What can hang from each mark
tifi: depig pamu podibit
pamu: podibit rere tifi
femi: depig pamu
podibit: depig pamu rere tifi
depig: femi rere tifi
rere: depig pamu podibit

Every row comes from one small tree of marks. The marks that hang from a mark follow it in brackets, in alphabetical order. Every link used is in the known rows. Which tree was each row made from?
In the rows, 128 means zero.
Known rows
podibit[tifi]: [136 141 157  83 112  87 117 109 138 112  88 151 103 107 119 126 151 117
 156 102  99  94 147 151]
pamu[podibit rere]: [116 119 129 158 104 151 137 118 148 140  96 135  81 114 102 102 150 120
 148 121 102  80 143 148]
femi[pamu[rere[podibit] tifi]]: [121 134 128  98 121 159 110 101 132 141  89 137  56  54 123 123 150  63
 146 102 103 101 142 141]
rere[pamu[tifi] podibit[depig[femi]]]: [139 157 138  68 101 104 123 115 156 136  84 166  79  96  99 142 137 109
 141 101 156  76 122 142]
rere[depig]: [118 135  98 113 127  90 142 106 143 117  98 150 108  93  98 137 138 126
 142 115 115  77 140 143]
tifi[depig]: [114 139 133 112 121 143 137 107 140 113  96 146  70 131  90 146 121 125
 159 125  93  68 147 139]
femi[depig[rere] pamu[tifi]]: [119 132 110  44 131 139 117  98 149 134 116 151  55 109 113 159 127 114
 145 112  64 119 155 166]
femi[depig[rere[pamu] tifi]]: [147 134 123  90 103 124 132 108 148  80 130 163  61 163 126 126 127 138
 142 146  83 105 144 164]
podibit[pamu]: [152 141 147  91 119 105 145 109 109 120  89 152  94 118 108 132 141  98
 155 114  85  85 143 167]
depig[femi rere]: [144 141 132  95 118  92 129 108 153  99 108 152  66 134  91 120 115 136
 157 126 104  91 123 149]
podibit[rere[depig]]: [120 122  75 117 108  88 142 118 152 113  84 145  93  96  84 137 143 157
 151 104 126  83 143 156]
tifi[depig[rere] pamu]: [129 129 150  82 136 120 145 116 154  81 108 134  44 137 116 133 119 137
 173 145  64  60 155 140]
tifi[depig[femi rere] podibit]: [129 131 140  96  97 109 132 126 152  79 121 146  56 167  66 126 115 167
 178 146  98  58 136 131]
femi[pamu[podibit rere tifi]]: [104 119 133 117 111 169 121 104 146 157  89 128  88  71 117 124 154  91
 146 110  84 100 148 148]
pamu[podibit[depig[rere]]]: [103 128 139 105 106 109 147 133 182 131 112 153  81 102  97 117 126 170
 161 144  87  86 154 172]
depig[femi rere[pamu] tifi[podibit]]: [164 133 157 100  70  76 125 125 151  50 126 154  88 170 110 103 135 150
 165 159 103  83 123 135]
femi[depig pamu]: [124 146 113  96 134 124 114  89 130 139 114 169  73 107  90 163 128  99
 146 114  76 101 137 170]
tifi[podibit]: [135 132 141 114  90  88 126 124 140 116 109 144  96 142  95 125 157 126
 165 126  92  70 138 141]
tifi[depig[femi] pamu podibit[rere]]: [147 122 142 116 103  75 125 130 151  87  95 141  61 162  56 144 143 168
 188 127 108  42 129 131]
podibit[pamu[rere] tifi]: [151 123 170  84 110 106 137 108 111 117  70 143 105 116 126 106 155  68
 155  93  99  98 153 173]
tifi[depig[femi]]: [126 145 134 118 127 124 129  96 140 108  96 155  69 132  64 151 111 132
 159 120 115  65 127 133]
tifi[depig[rere] pamu podibit]: [130 124 160  83 109 101 140 135 154  73 121 129  54 161 106 127 139 151
 188 157  62  42 156 133]
podibit[pamu rere tifi[depig]]: [142 125 148  68 103 117 135 122 115  98  66 142  80 123  96 140 140 147
 174  96  97  83 167 171]
rere[depig pamu[tifi]]: [130 132 101  64  98 115 142 111 144 122  82 138 118 110 132 141 154 112
 128 103 127  76 143 135]
femi[depig[tifi] pamu]: [125 143 123 117 143 112 104  80 136 112 125 174  81  93  98 161 129 107
 146 135  66 116 143 166]
podibit[pamu rere[depig[femi]] tifi]: [157 127 118  70 118  45 130 113 123  98  65 157 121  89  79 136 148 153
 158  81 139  93 136 171]
podibit[pamu[rere]]: [147 126 145 119 114 125 152 107 110 126  82 144  88 127 110 112 141  65
 151 106  96  89 144 169]

Write each row's tree
[131 132 101  90 101 119 133 117 153 129  89 140 119  97 102 133 150 158
 128 112 142  68 124 125]	rere[depig[femi] pamu[podibit tifi]]
[142 138 188  47 137  22 128 109 180  92  90 165  94 109 106 131 130 127
 172 117 105  85 140 168]	podibit[depig[femi rere] tifi[pamu]]
[128 128 117 106 134 105 124 102 156  94 132 164  56 138 106 136 124 149
 150 143  75 114 153 165]	femi[depig[rere tifi]]
[133 130 130 120  76  82 139 118 167  98  84 166  99 127 103 134 139 135
 155 125 118  99 143 177]	podibit[depig[tifi] rere[pamu]]
[110 143 164  89 116 106 109 104 147 129  86 165  81  38 111 121 143  67
 159 102 115 102 149 171]	femi[pamu[rere[podibit[depig tifi]]]]
[114 119 110  97  98 143 113 122 153 148  86 128  81  69 101 141 156 157
 158 108  81 104 151 157]	femi[pamu[podibit[rere] tifi]]
[147 122 176  96 126  79 125 107 143 107  74 136  94 115 136 112 163  72
 158 101  96  83 148 150]	podibit[tifi[pamu[rere]]]
[149 140 126  45  87 151 129 132 145 102 104 132  44 112 148 110 148 129
 145 123 110  86 145 134]	depig[rere[pamu[tifi] podibit]]
[132 136 179  72 141  96 122 110 139  90  84 141  84 114 119 144 146 120
 170 118  81  61 156 137]	podibit[tifi[depig pamu]]
[156 144 138  70 121 124 139 129 118  95 113 145  43  94 119 107 133 134
 162 132  86  85 145 163]	depig[rere[podibit[pamu]]]
[126 146 117  95 144 131  98 100 140  87 145 168  28  71 109 136 123 140
 154 150  66 116 145 161]	femi[depig[rere[podibit] tifi] pamu]
[133 146 107 136 149  73 109  98 145  83 117 169  89  51  79 133 134 150
 145 134 143  83 121 125]	rere[depig[femi tifi] podibit]
[160 120 166 144 104  72 131 105 119  87 102 154 105 143  83 109 150  91
 166 132 106  87 127 151]	depig[femi tifi[podibit[pamu[rere]]]]
[146 140 103  41 101 164 120 129 143 119 118 147  30 131 133 128 143 140
 133 113 110  90 149 149]	femi[depig[rere[pamu[tifi] podibit]]]
[118 138 159 104 121 128 110 114 146 110  94 150  90 105  75 135 132 177
 164 118 112  66 136 128]	pamu[podibit[tifi[depig[femi]]]]
[117 130 118 139  97  84 131 127 180 145  87 162  89 104  45 134 130 184
 163 111 133  81 128 169]	pamu[podibit[depig[femi] rere]]
[117 114  75 113 113 100 127 124 168 141  80 136 102  81  67 143 152 200
 145  96 144  85 133 138]	pamu[podibit[rere[depig[femi]]] tifi]
[128 138 140  81 112 109 104  99 138  93  77 157  74  91  69 153 120 147
 173 100 108  93 138 155]	podibit[rere tifi[depig[femi[pamu]]]]
[138 141 162  87  90 144 118 121 138  94  91 150  93 129  94 126 135 168
 156 121 122  57 131 128]	rere[pamu[podibit[tifi[depig[femi]]]]]
[140 138 152  39 124  74 148 110 157 132  85 160  92 115  94 144 119 114
 155 104 105 101 145 179]	podibit[depig[femi rere] pamu[tifi]]
[151 148 142  73 156  39 104 109 143  87  94 156  92  50 102 131 157 140
 156 111 142  63 123 128]	rere[depig[femi] podibit[tifi[pamu]]]
[126 159 136 112 127  80 122 110 158 131 101 177  71  77  63 139 122 129
 153 113 145  76 118 151]	rere[podibit[depig[femi]]]
[130 145 145  58 126 105 135 122 134 153  84 159  83  67 107 146 149 103
 153 101 111  86 154 172]	rere[podibit[depig pamu[tifi]]]
[143 135 113 129 152  82 127 103 146 101  96 149  68  70  91 116 144 100
 146 116 148  58 115 127]	tifi[pamu[rere[depig[femi] podibit]]]
[123 150 156 101 100  55 118 102 157 124 110 175 110 102  59 149 127 105
 170 127 102  77 119 160]	tifi[podibit[depig[femi[pamu]]]]
[137 115 116 146 136  95 114 121 161 110 115 152  66 120  92 143 161 190
 160 136  77  90 148 164]	femi[depig[tifi[pamu[podibit[rere]]]]]
[141 131 135  93  76 150 142 138 151  98 114 135  71 137 131  96 139 163
 150 146  84  75 139 149]	depig[rere[pamu[podibit]]]
[105 131 136 150 121 177 122  97 140 122  98 145  65  92  66 130 113 119
 158 132  98  71 124 136]	tifi[depig[femi[pamu[podibit rere]]]]
[146 138 163  84  79 125 121 130 138 108  91 140 111 116 136 109 166 148
 150 116 102  77 140 147]	rere[pamu[podibit[tifi]]]
[146 134 166  76 122  13 122 113 173 112  66 165 100 106  83 145 145 138
 173  92 129  85 135 174]	podibit[depig[femi] rere tifi[pamu]]
[149 142 148  69  69  57 129 121 164 108  64 170 109 130  86 135 137 137
 158  87 153  90 127 176]	podibit[depig[femi] rere[pamu] tifi]
